What can hang from each mark
sebe: boba kesa viran
lutur: boba viran
viran: lutur sebe
voko: boba
zifi: birom boba
birom: namef zifi
tufun: nutorep
boba: lutur namef nutorep sebe zifi
kesa: lutur sebe
namef: birom boba tufun
nutorep: tufun

Known rows, with every way that one mark hangs from another
(kesa lutur (sebe boba viran)): [16,3,39,14,-1,-20,13,17,3,3,-25,2,4,39,-32,24,-3,-11,9,-12,-24,12,18,18,-37,-9,7,-24,-20,-9,-11,-43,-13,-1,-24]
(lutur (boba namef nutorep sebe zifi)): [5,-34,41,12,-26,11,1,-37,-19,2,24,27,-13,34,-8,1,-39,18,-22,-7,-52,-31,8,-19,2,-46,-25,-10,14,41,43,4,-31,23,-4]
(zifi (boba lutur (namef tufun) nutorep)): [-8,-49,26,9,-31,13,39,-29,8,1,30,36,35,29,16,19,-35,10,-5,-7,-64,-37,13,-20,-3,17,-18,-28,11,36,17,2,-25,30,-24]
(zifi birom (boba (namef tufun) sebe)): [13,-10,30,18,-28,7,28,-23,-6,1,-6,21,28,8,6,20,-11,2,-35,-9,-45,-11,-4,-24,-13,31,-14,-16,13,41,17,17,-39,3,1]
(birom (zifi (boba nutorep))): [19,-19,10,2,-17,22,21,-19,14,-3,19,14,24,33,29,36,-34,-17,13,-3,-41,-41,15,7,1,21,-14,-39,12,1,17,-13,-40,-4,-21]
(namef (boba nutorep)): [24,-18,17,-4,-15,-4,15,4,-13,-6,23,34,10,12,17,21,-9,-5,-2,-6,-43,-23,2,-1,7,16,-6,-18,-4,20,-6,3,-13,13,-23]
(zifi (boba (namef birom))): [22,-18,36,16,-17,10,26,-18,1,6,6,14,28,6,21,17,-20,12,-7,-7,-28,-14,-5,-5,4,22,-23,-15,-5,13,14,-9,-35,2,-8]
(birom (namef (boba sebe zifi) tufun)): [21,-27,33,4,-4,-14,13,-30,4,-12,27,39,-5,3,-3,22,4,40,-3,-21,-41,-23,-15,-25,18,17,-31,-8,17,47,0,-30,3,18,-11]
(voko (boba namef nutorep (zifi birom))): [18,-23,44,-10,-7,-5,13,-8,-6,14,8,29,3,34,-9,6,-30,-6,-39,-23,-53,-33,25,-4,14,-8,-24,-26,11,40,10,-2,-33,25,-8]
(birom namef): [17,-7,23,-14,6,-2,3,-17,-4,-4,16,11,-1,15,1,25,-10,10,8,-15,-18,-18,-18,15,-8,16,0,-5,-4,-8,8,-14,1,9,-6]
(birom (namef tufun)): [15,-14,26,-5,-8,-3,9,-19,4,-8,21,29,12,0,3,27,2,14,9,-23,-19,-14,-23,-2,-3,28,-4,-9,8,9,5,-11,20,17,-10]
(viran lutur): [9,-2,20,-9,5,-17,8,-19,3,-3,20,21,12,7,-1,9,7,0,-5,0,-2,-15,10,16,-8,7,7,-9,-39,-13,3,-1,-8,6,-8]
(viran (lutur (boba namef)) sebe): [16,-27,45,8,7,-12,-15,-32,7,-7,12,27,0,4,5,2,-7,-3,-29,-11,-7,-23,19,12,-11,-16,11,-5,-37,-10,33,1,-16,31,-17]
(boba lutur (namef birom) zifi): [5,-35,42,9,-2,-4,32,-38,9,14,34,16,5,36,-2,-1,-12,41,6,-5,-36,-19,13,-15,13,-11,-31,-10,1,21,10,-37,-21,36,-10]
(voko (boba namef (sebe viran))): [5,-16,35,-8,-1,0,14,-2,-20,3,0,16,-26,16,-14,25,-36,6,-39,-25,-29,-23,-8,-8,-1,-38,-21,-9,-16,27,5,-9,-12,17,6]
(sebe (boba lutur)): [-6,-14,28,-3,2,-8,29,-14,7,-8,9,11,4,41,2,21,-11,-2,16,1,-31,-1,3,12,-22,-1,-8,-4,-21,-2,4,-20,-37,9,-14]
(voko (boba sebe)): [16,-6,16,-11,8,-21,14,1,9,-5,2,12,-15,12,-4,26,-2,13,-16,-6,-25,-19,5,-6,8,-16,-18,-13,-8,10,-12,-4,-13,9,4]
(voko boba): [20,-8,18,-16,10,-14,13,9,12,-1,5,17,-2,7,4,21,0,3,-14,-10,-16,-13,5,11,8,2,-9,-16,-12,1,-17,-8,-11,11,-4]
(boba lutur namef): [2,-25,21,-10,-2,2,23,-27,-3,7,27,15,-3,28,0,7,-16,24,-5,-1,-34,-19,12,7,-14,-6,-5,-4,-5,4,7,-9,-17,33,-9]
(tufun nutorep): [9,-2,10,-12,-2,17,7,-10,3,-17,14,7,-12,6,15,12,0,-7,-1,-5,-20,-23,-20,5,-7,-2,2,-6,-7,8,-8,28,4,1,2]
(kesa (lutur boba viran)): [29,-13,30,23,-7,-26,-1,-3,-5,-5,-1,17,7,30,1,-14,14,18,-22,8,-9,15,20,4,-14,-16,12,-12,-20,-9,11,10,-16,5,-9]
(namef boba): [28,-8,15,-7,-2,-9,15,4,-7,-6,16,28,5,-2,15,15,7,7,-6,-3,-24,-6,-1,10,1,24,-1,-8,-12,9,-16,-3,-14,8,-14]
(birom namef (zifi (boba (nutorep tufun)))): [18,-23,25,-8,-16,15,19,-41,16,-19,27,14,10,32,31,36,-53,-18,10,-17,-50,-50,3,6,2,25,-20,-41,38,0,30,-27,-10,-4,-30]
(viran (lutur (boba namef))): [17,-22,41,5,-3,-3,-10,-31,-12,-3,16,32,13,0,10,-5,-19,14,-23,-1,-9,-6,7,15,-10,-15,3,-3,-35,1,37,7,-16,20,-9]
(zifi birom): [18,8,18,-5,-6,-7,16,0,-12,1,2,9,19,20,3,13,8,-17,-12,-4,-20,0,0,9,-19,26,12,-11,-12,1,-1,9,-25,1,-1]
(voko (boba nutorep sebe)): [10,-16,20,-9,-5,-18,16,3,1,-4,8,20,-10,26,-2,30,-21,0,-10,-8,-45,-36,9,-17,14,-24,-20,-23,-2,22,-1,6,-13,13,-4]
(kesa (sebe boba)): [20,4,29,5,-1,-8,7,0,19,0,-17,0,-2,24,-17,38,0,-10,8,-12,-24,7,5,15,-27,-5,-7,-13,-2,-11,-8,-25,-30,5,-13]
(boba nutorep zifi): [-1,-18,20,-6,-17,1,16,-16,-1,8,31,21,0,36,-10,12,-13,-6,0,-9,-36,-31,12,-2,6,-8,-13,-21,6,17,4,-8,-19,13,-10]
(viran lutur sebe): [8,-7,24,-5,14,-26,1,-19,22,-5,14,17,0,8,-4,18,16,-19,-10,-7,1,-31,22,12,-7,6,14,-11,-40,-24,-3,-8,-9,19,-17]
(namef birom tufun): [20,-12,28,16,-23,-9,28,-4,12,-1,17,30,34,-4,17,21,22,14,12,-10,-16,3,-17,-22,12,27,-14,-19,0,12,-4,-8,8,14,-8]
(sebe (boba nutorep zifi) kesa viran): [-24,-14,57,16,-24,26,9,1,-12,1,-3,14,-15,64,-26,14,-61,-44,-13,-32,-43,-6,-9,0,-11,-34,-5,-17,-32,14,14,-45,-47,-17,-9]
(voko (boba nutorep)): [14,-20,21,-15,-2,-12,14,11,6,0,11,26,3,22,6,26,-18,-9,-9,-12,-37,-30,11,1,13,-6,-11,-26,-5,11,-7,3,-12,15,-13]
(sebe boba): [8,3,29,-3,-9,-1,16,-5,2,-7,-1,14,0,19,1,25,-9,-18,1,-9,-17,3,-7,19,-18,2,-7,-3,-18,-4,3,-8,-31,-5,-9]
(viran (lutur boba) sebe): [14,-20,35,8,10,-23,-11,-20,16,-13,11,23,8,10,8,10,9,-13,-12,-4,-1,-17,15,11,-10,-6,17,-8,-47,-19,20,0,-14,17,-16]
(namef birom): [21,-5,25,7,-9,-9,21,-3,3,2,15,13,19,11,15,18,9,8,12,-5,-14,-2,-10,-5,6,12,-10,-13,-12,-3,0,-10,-7,5,-4]

Rows
[-10,-35,27,7,-9,-11,25,-32,8,5,33,13,-7,71,-12,2,-14,7,-12,-6,-47,-32,22,-22,3,-31,-18,-16,-5,17,3,-6,-36,24,-9]
(boba (lutur viran) nutorep zifi)
[21,-20,48,25,-3,-3,-18,-4,11,2,-10,16,-12,21,-11,-17,-14,6,-26,-7,-21,0,37,16,-18,-19,27,-13,-20,-18,14,-25,-21,23,-19]
(viran (sebe (kesa (lutur (boba namef)))))
[-11,-7,26,3,-11,2,20,-16,-16,1,18,4,-23,37,-26,17,-14,-1,-14,-17,-23,-20,-9,-12,-7,-30,-13,-6,-15,23,3,-24,-19,-1,6]
(boba (sebe viran) zifi)
[-32,-21,37,14,1,9,22,-20,-4,2,16,-3,-29,69,-35,2,-33,7,-10,-11,-44,-14,3,-19,-13,-45,-2,-9,-33,15,0,-57,-35,1,5]
(boba lutur (sebe kesa viran) zifi)
[23,-20,32,-15,-11,-13,13,-17,-10,-21,30,34,-4,12,19,19,-30,-8,-4,-19,-53,-32,-9,-4,8,16,-12,-19,22,18,9,-8,16,11,-30]
(birom (namef (boba (nutorep tufun))))
[-12,-5,49,8,-21,0,6,-7,26,-17,-9,11,-27,39,-7,19,-38,-67,-19,-26,-43,-17,12,0,-14,-22,8,-20,-3,-18,4,-21,-32,-4,-24]
(viran (sebe (boba (nutorep tufun)) kesa))
[10,7,24,13,-3,-13,4,2,3,2,-6,5,-13,28,-24,-8,-2,17,-5,9,-25,3,26,2,-15,-14,16,-16,-16,-10,-9,-25,-16,-4,-4]
(boba (sebe (kesa lutur)))
[19,-14,25,-11,2,-10,10,-13,-2,4,2,17,-23,4,-7,20,-18,23,-33,-12,-32,-25,7,-4,7,-26,-25,-10,2,20,1,0,-17,23,4]
(voko (boba namef sebe))
[39,-16,30,8,-12,17,16,-28,4,8,19,18,12,9,26,22,-17,23,10,-12,-18,-18,2,3,11,5,-24,-22,13,-3,20,-29,-14,21,-10]
(boba (namef (birom zifi)))
[7,-43,31,12,-5,-17,28,-22,0,-2,34,28,-6,59,3,2,-9,16,-17,-6,-57,-29,21,-25,15,-18,-23,-17,-9,31,-7,-11,-39,26,-18]
(namef (boba (lutur viran) nutorep zifi))
[26,-1,42,13,9,-2,-4,-3,-19,-11,-13,13,-5,26,0,13,-22,6,-20,-17,-50,1,-16,-9,-8,19,8,-4,-18,16,6,-26,-33,-9,-2]
(zifi (birom (namef (boba (sebe kesa)))))
[7,-16,51,23,-3,8,-20,-35,-11,-5,-1,22,-10,14,-8,-13,-37,19,-37,-3,-24,-1,6,-1,-12,-43,7,0,-42,0,41,-10,-35,7,4]
(viran (lutur (boba namef (sebe kesa))))
[10,-41,29,19,-5,-21,33,-25,17,-5,30,36,3,30,2,0,20,33,-23,-12,-38,-7,10,-29,15,5,-24,-12,-5,36,-20,-19,-24,29,-14]
(namef (boba (lutur viran) zifi) tufun)
[4,-13,28,-14,-32,4,18,-27,-12,-1,28,26,-10,15,3,7,-35,-17,-24,-13,-42,-32,11,-2,-6,-14,-10,-20,30,13,16,12,5,21,-15]
(boba namef (nutorep tufun))
[19,-27,20,9,6,-22,25,-10,0,-8,18,19,-3,35,13,6,7,21,-19,0,-34,-6,9,-11,-1,0,-7,-6,-24,8,-15,-5,-32,18,-12]
(namef (boba (lutur viran)))
[22,-26,37,23,-31,9,32,-19,10,4,10,31,43,-8,24,20,-8,17,-9,-14,-29,-8,-12,-20,10,35,-28,-21,4,28,13,-6,-17,11,-11]
(zifi (boba (namef birom tufun)))
[1,-12,35,4,-14,-5,11,-2,14,-9,2,18,-5,34,0,39,-17,-48,2,-20,-34,-30,9,4,-12,-5,-1,-12,-12,-5,8,-3,-33,14,-25]
(viran (sebe (boba nutorep)))
[-4,-15,20,-1,-18,-3,18,-23,-3,3,28,16,-13,41,-17,17,-16,2,-3,-5,-46,-38,12,-19,6,-26,-21,-17,12,28,10,-4,-23,11,-3]
(boba nutorep sebe zifi)
[6,-4,34,19,-1,-3,-8,-4,21,-1,-13,-6,-30,34,-13,9,1,-25,-42,-24,-12,-7,9,-5,-10,-22,19,-7,-31,-29,-12,-10,-40,5,4]
(lutur (viran (sebe kesa)))
[5,-12,44,-13,-12,-11,15,-33,-7,-7,23,19,1,45,-7,8,-29,-24,-13,-23,-53,-31,5,-9,-1,11,-10,-23,33,23,22,-12,-3,5,-16]
(boba (nutorep tufun) (zifi (birom namef)))
[11,-35,17,-3,-4,-11,29,-6,-6,-6,35,32,14,36,19,16,-14,7,12,4,-57,-28,14,-8,4,12,-8,-19,-10,21,-6,-9,-19,26,-29]
(namef (boba lutur nutorep))
[9,-38,31,-13,-1,-19,27,-28,-4,-21,43,32,0,36,21,15,-35,6,9,-8,-66,-37,2,-11,5,12,-13,-19,17,18,5,-22,9,24,-36]
(birom (namef (boba lutur (nutorep tufun))))
[17,-25,29,-14,-8,-1,9,-3,-5,8,14,31,-5,12,3,20,-34,2,-26,-19,-42,-35,14,2,13,-15,-19,-23,5,20,6,6,-12,32,-12]
(voko (boba namef nutorep))
[13,-36,20,15,-3,-3,26,-17,13,-28,19,30,-2,16,30,3,16,20,-19,-9,-45,-13,-19,-35,9,4,-14,-9,-11,36,-21,28,0,20,-8]
(namef (boba (lutur viran)) (tufun nutorep))
[2,-18,41,10,-1,-6,-1,-11,-21,-13,13,23,17,19,5,4,-17,-13,-13,-8,-2,1,-11,11,-17,-18,16,-8,-64,-2,31,-6,-7,-2,-8]
(sebe (viran (lutur boba)))
[22,-9,40,5,6,-8,11,-1,-42,-14,-1,15,2,29,1,27,-21,-4,-17,-25,-43,-12,-34,-12,-13,17,1,-3,-24,32,12,-17,-14,-4,-6]
(zifi (birom (namef (boba (sebe viran)))))
[15,-38,39,14,-39,14,4,-17,-16,-3,23,48,23,6,16,9,-25,7,-15,-15,-42,-12,-8,-15,-2,-9,-7,-18,13,33,35,21,-2,33,-14]
(lutur (boba (namef tufun) nutorep))
[32,-21,27,-3,-4,-7,10,-8,-2,-13,21,45,14,-12,18,26,5,23,3,-23,-31,-10,-23,-5,8,43,-10,-10,4,24,-3,-16,14,21,-20]
(birom (namef boba tufun))
[17,-20,27,17,-18,-23,5,-5,-12,-8,12,25,11,33,-1,-1,-11,15,8,15,-42,-13,24,-11,-8,-23,3,-22,-3,14,27,6,-8,10,-18]
(kesa (lutur (boba nutorep sebe)))
[8,-24,27,-14,-2,-12,17,-2,13,5,20,27,-6,32,-7,18,-16,-1,-11,-16,-39,-36,20,-2,23,-14,-25,-27,3,23,-7,-14,-17,18,-11]
(voko (boba nutorep zifi))
[24,-6,23,13,4,-38,5,-3,21,0,-4,7,-11,29,-14,3,32,-4,-25,-7,-5,-15,38,2,-10,-5,16,-14,-17,-25,-19,-1,-11,17,-15]
(kesa (lutur (viran sebe)))
[2,-15,46,38,-10,4,-12,-26,0,-5,-5,0,-31,48,-17,-12,-17,14,-44,-10,-27,10,-1,-23,-4,-59,-6,-1,-21,8,20,-14,-57,-11,19]
(lutur (boba (sebe kesa) zifi) viran)
[8,-35,22,17,-7,-22,28,-19,-9,-11,23,21,-9,54,8,14,-13,16,-17,1,-62,-29,10,-39,6,-26,-20,-12,-11,29,2,9,-36,23,-11]
(namef (boba (lutur viran) nutorep sebe))
[-1,-18,56,0,6,-11,1,-44,24,0,4,25,-18,20,-21,12,-13,-16,-26,-22,-11,-32,29,17,-6,-15,-16,-3,-30,-1,18,-28,-43,24,-21]
(viran lutur (sebe (boba namef zifi)))
[18,-40,22,26,-12,4,51,-29,40,-8,27,23,53,28,44,31,-4,25,35,1,-38,-18,4,-23,13,40,-29,-40,7,10,8,-44,-23,12,-24]
(namef (birom (zifi (boba lutur))) tufun)
[10,-35,14,1,-1,4,29,-10,12,-27,29,37,7,2,34,8,13,21,7,-2,-47,-20,-17,-22,6,22,-10,-12,-4,39,-22,14,14,24,-17]
(namef (boba lutur) (tufun nutorep))
[-2,-22,37,-4,-4,4,25,-27,-2,0,11,16,-5,35,-2,14,-29,8,0,-5,-37,-8,5,14,-22,-10,-16,0,-12,7,14,-16,-41,24,-13]
(sebe (boba lutur namef))
